Each row was made from one walk, in order. Every step used is in the known rows, and no mark comes twice. Write each row's walk.
Known rows:
tido > fazi: [-22.9   4.6 -38.5   5.6   4.7  34.7  11.4 -21.8  -9.0  13.4  17.3 -35.8
  22.4  -3.3  -1.1  -9.1 -21.8   9.7 -10.2 -15.8  -9.5  -4.1  -6.6]
fazi > tido > rakemem: [-36.2  16.1   3.3 -33.1  12.7 -19.5   6.8  17.1  -4.0  20.5   0.3  30.2
   8.9  -1.4   8.6   9.0  15.9   8.1   1.5 -12.3 -12.6  -5.0 -18.4]
fazi > tido > rakemem > kovov > mugad: [-23.5  19.1  27.4 -18.2 -11.3 -41.9  18.0  23.3   8.4 -11.7   1.3  58.0
   2.9   3.9  22.2   4.1   3.0  28.8   3.2  18.9  24.3   4.1 -34.0]
bepuv > binonep > nifaro: [ 22.4  -4.0  38.4  14.8  23.5   5.3 -24.2  -5.3  -8.8   4.2   1.9 -10.9
 -16.6  -1.9 -15.9   0.4  20.3  12.7  12.1 -10.4 -20.6  -9.0  12.2]
rukamu > tido > binonep > bepuv: [ 15.0 -10.3 -15.7 -24.7  19.5  -4.9  16.6  -1.5  -5.6  52.5   6.9  13.0
 -18.8  -5.6  10.4 -13.1   3.1  -4.3 -10.2  14.9 -12.6   4.8  39.7]
mige > voli: [ 10.3  11.6  21.3  -6.6   9.4  40.0 -32.9  10.0 -16.3  23.0  16.9 -21.1
  -4.5  -3.5  -9.6 -11.7 -20.9 -14.3  -3.3 -35.3   0.3  -2.2   7.5]
mige > fazi > tido > rakemem > kovov > mugad > bepuv: [-18.8  14.8  31.3 -17.6 -29.7 -26.8   3.8  27.7  -5.5  12.3   9.7  38.1
  44.9   2.9   4.6  18.2   5.9  37.9   5.1  19.6  35.1  20.1 -41.7]
kovov > mugad > bepuv > binonep > tido: [  8.6 -11.2   9.6   8.0 -17.7  37.5 -36.4  17.5  -4.0   5.4 -23.2  -2.5
  10.7  -1.0 -28.3  20.4 -11.6 -27.9   3.5  -4.8  37.2   9.0   4.2]
bepuv > mugad: [ -2.0   8.6   3.5 -10.7   4.6   8.5  -5.1   7.9 -11.6 -17.8  -2.9 -25.4
  16.8  -4.5  17.4  -4.6 -17.8  -9.8   3.6 -26.3  -6.5 -23.2   1.2]
rakemem > tido: [ -9.6   0.0  -7.3   2.7  -5.0  19.9  10.3  -7.9   7.1 -13.2  -5.6 -19.5
 -12.1   4.7   4.9  -7.1  -1.6  -2.3  -8.4  -3.6  -3.6  -6.4  17.7]
mugad > bepuv > binonep > nifaro: [ 19.0 -12.2  24.8   4.5  12.4  11.6 -32.1   7.9 -12.8  21.2  -2.1 -26.8
   5.3  -0.7 -11.4  -1.1  28.4  -4.4  10.7 -10.2 -17.1   3.6   4.5]
binonep > bepuv: [ -5.2  -3.1  16.6 -16.0  17.3  54.0   1.8  -3.6  -9.1  25.8   2.9 -31.0
 -31.7  -1.2  -6.8   3.9  -2.3  -7.1  -8.4  -0.2 -20.8   1.7  27.6]
tido > rakemem > kovov > mugad > bepuv: [-10.3   7.2  -0.2 -14.0 -26.6 -28.0   3.3  32.6   7.2   0.2   2.1  15.3
  -6.5   8.2  32.7   0.2  -6.5  -7.9   3.3  12.0  19.0  12.0 -36.9]
nifaro > binonep > bepuv: [ -1.5 -16.2  20.7  -3.3  25.1  24.3 -22.7 -16.5 -11.0  19.2  -0.5 -31.9
 -22.3   2.5 -46.9  -5.8 -10.4 -21.8  -5.8  19.2 -21.6 -10.8  29.3]
rakemem > tido > binonep: [  1.2  -5.1 -48.5  12.1   6.5 -21.7  18.1  -2.5  13.4 -12.7  -1.5   4.6
   7.7   2.6  14.3 -16.7  -8.2 -15.2  -6.8  -1.8  -8.0  -8.5  27.9]
rakemem > kovov > mugad > bepuv > binonep > nifaro: [ 31.1  -8.1  45.4  19.9 -11.9 -10.9 -24.5  12.9   0.3  -8.5  -3.0   1.8
  -4.0   4.4   3.1  -2.9  13.2  16.7  13.0  24.8  19.5  12.9 -10.1]
rakemem > tido > binonep > nifaro: [ 21.8  -6.0 -35.5  11.8  17.9 -16.6   4.0  -9.1  16.7 -11.2  10.1   0.6
  -3.4   1.6   5.3  -6.8  18.5  23.2  -0.8  19.4 -23.8  -4.4  27.4]
mige > fazi: [ -5.3   5.5   7.8   1.4   3.5  26.6 -12.0  -4.8 -20.2  19.1  16.9 -34.7
   9.7   0.1 -21.2  10.0 -23.1  16.8   3.5 -20.0   0.0  -2.3   5.0]
rakemem > kovov > mugad > bepuv > binonep > tido: [ 17.7 -11.0  11.9  20.7 -31.4  16.7  -9.6   2.4  -1.5 -25.6 -21.2 -11.6
  -7.9   2.3  -6.5   7.0  -5.6 -14.0   4.4  15.2  40.0  18.6 -10.4]
kovov > rakemem > tido > binonep: [ -3.8  -7.6  -5.9  24.3   7.8 -30.5  15.4 -19.3  28.5 -10.3  -4.4  42.7
 -13.7   4.8   6.9  -9.6  -0.8  -1.3 -10.0 -19.7 -13.8 -11.7  19.5]
bepuv > binonep: [  0.1  -2.8  18.3  12.1  11.3  -3.1  -6.4  -0.3 -11.4   5.4  -8.3  -9.3
  -2.2  -1.8  -3.3  -7.6  -5.8 -26.5   6.5 -35.6  -7.0 -11.6   9.4]
rakemem > kovov > mugad > bepuv > binonep: [  8.2  -6.5  29.4  18.2 -23.6 -16.0  -6.7  20.6  -4.4  -6.7 -13.7   4.7
  12.8   5.8  16.0 -11.0 -10.7 -21.4   9.1   3.8  33.7  11.7 -11.0]
rakemem > kovov: [ -5.6   2.7   2.7   6.5  -1.2   0.1  20.8  -6.1 -10.6 -16.6   8.1 -36.8
 -30.9   5.1  20.0 -20.0 -14.7   4.2   0.8   1.4  -5.0   0.2 -13.0]

Which walk is each row?
[  5.0   2.5   0.0   3.2   2.3  -3.8  -2.0  -8.1   2.7 -15.9 -16.6   3.9
 -23.5  -4.9 -18.2  23.4  16.8 -25.3   6.4 -32.6 -11.8  -7.1  -4.1] : bepuv > binonep > tido > rakemem
[  2.2  -8.9 -10.1  -0.6 -26.9 -27.1 -22.7   0.6   8.9 -22.0  -8.3   1.3
 -15.4   9.2 -34.8  11.7 -10.3 -17.5   2.2  41.1  25.9   6.1 -32.6] : nifaro > binonep > tido > rakemem > kovov > mugad > bepuv
[ 18.8  -3.2 -28.8  -0.2   7.5   0.6  25.2 -12.0  19.3 -29.2 -13.5  10.7
  19.4  -6.0  18.9  -9.4   9.7 -14.9  -9.4   1.0 -15.9 -12.1  52.8] : rakemem > tido > binonep > bepuv > mugad
[ 24.7   0.9  40.5   7.6 -13.8 -42.7 -15.9  15.5  11.8  -7.3  -1.2  32.1
  -4.3   4.0  10.3   6.0  31.4  11.7  16.7  13.6   6.7  11.7 -27.5] : tido > rakemem > kovov > mugad > bepuv > binonep > nifaro
[  7.1   4.0  18.6 -19.8  11.5  43.1   0.5  -2.6  -9.4  -4.9  -7.2 -23.9
  -3.4  -6.9   7.8   3.1  -2.7  -7.0  -3.6 -12.6 -18.3 -13.3  27.3] : binonep > bepuv > mugad
[ -0.9   3.2  -7.5 -11.4 -33.8   5.7   1.1  15.4   9.4 -15.8  -5.5  -1.5
 -23.7   5.1  10.3  18.0  -2.3  -3.7  -0.2  21.8  26.5  18.0 -31.9] : binonep > tido > rakemem > kovov > mugad > bepuv
[-28.0  19.9  18.7 -24.8   4.9 -12.7   2.8   7.5 -12.2  24.1  14.5  27.1
  32.0  -3.9 -11.6  24.0   9.3  33.1   4.7 -19.1  -5.5  -0.5 -16.6] : mige > fazi > tido > rakemem
[ -3.8 -12.9 -42.4  19.8 -13.0  55.5  -3.9 -30.8  -8.2   6.8  -8.9 -49.0
  35.2  -7.8 -27.8   7.6   5.4 -17.9  -6.8 -17.9   3.1   9.7  -6.7] : mugad > bepuv > binonep > tido > fazi
[ -9.6  12.0  -6.9  -5.8  -3.6 -32.6  27.3   2.0   3.6 -17.2   9.9  -7.1
 -38.4   4.3  32.5  -5.9   3.6   0.4   2.2  -7.9 -18.2  -0.6 -29.4] : tido > rakemem > kovov
[  4.7  -2.3   4.4  -4.3 -19.7   3.1 -28.6  23.2   8.1   2.9 -22.6  23.4
   7.8  -1.9 -19.5  28.1   3.5 -33.6   7.0 -15.2  23.8   5.3 -11.8] : kovov > mugad > bepuv > binonep > tido > rakemem
[-19.2   2.4 -42.5  15.1 -10.0  35.2  29.3 -36.4  10.4 -14.4   7.1 -27.3
  25.9  -0.7  -0.8  -8.6  -3.0  16.6 -18.1  -3.4  -4.9  -3.7   8.0] : rakemem > tido > fazi
[  8.6  -9.1 -21.6  34.3 -36.8  34.3   6.4 -28.8   3.4 -25.4  -7.6 -17.6
  27.2  -2.9 -15.8   3.7  -8.4   1.1  -4.7  12.8  38.4  19.6 -22.9] : rakemem > kovov > mugad > bepuv > binonep > tido > fazi
[  2.2  -5.6 -16.6   8.0  -3.6 -28.8   1.5 -28.5   3.3 -38.7  -0.3 -25.2
 -44.8   6.2 -33.1   5.3   2.1  -9.5   2.5  17.5 -10.2  -7.2 -28.4] : nifaro > binonep > tido > rakemem > kovov
[ 18.8  -2.4 -25.7   3.5  33.9 -17.8 -11.1   5.9  -2.4  12.2  22.6  -6.3
  -7.9  -0.6   4.1  -7.0  -1.1  15.9   6.1   8.2 -26.7  -6.3  14.8] : tido > binonep > nifaro
[ -5.0  16.0  11.4  -4.9 -15.2 -38.8  11.8  14.5  11.3 -18.6   6.1  27.0
 -25.3   6.7  26.6   1.2 -14.5   6.9   3.1   6.7  16.3   1.1 -28.0] : tido > rakemem > kovov > mugad
[-15.3  -2.9 -12.1 -18.0  33.3   6.2  15.1   5.4  -6.5  34.7   2.9  23.6
  16.9  -6.4   1.0  -4.3   6.7   0.2  -6.0  15.2 -14.9   5.8  33.9] : fazi > tido > binonep > bepuv
[ -1.0   1.7 -13.1  -9.5  38.3 -20.5  -5.3   9.6  -7.1  20.2  17.9  22.5
  19.0  -3.1   0.8  -4.5  16.7  38.8   4.6  21.5 -19.0  -2.1   9.0] : fazi > tido > binonep > nifaro
[-22.7  -1.5   5.3  27.8 -10.4  25.4  22.6 -54.1  25.5  -9.6   2.3  11.8
   1.4   0.4  -9.5  -5.7   3.9  30.3 -21.9 -20.0 -14.4  -7.8  -2.6] : kovov > rakemem > tido > fazi
[ 26.6  -4.4 -12.8 -28.5  11.4 -15.8  14.0  -2.4  -4.4  20.7  -1.5  17.4
  11.7 -11.8  19.2 -11.2   1.8  -6.0  -4.9   5.0 -10.4  -9.6  38.3] : rukamu > tido > binonep > bepuv > mugad
[-24.4   3.0 -33.8 -11.7  26.9 -27.0  10.8  17.7  -9.5  21.2   6.5  25.8
  33.7  -2.9  12.4 -13.0  -7.2  -1.8  -0.1  -0.2  -4.0  -3.7   7.1] : fazi > tido > binonep
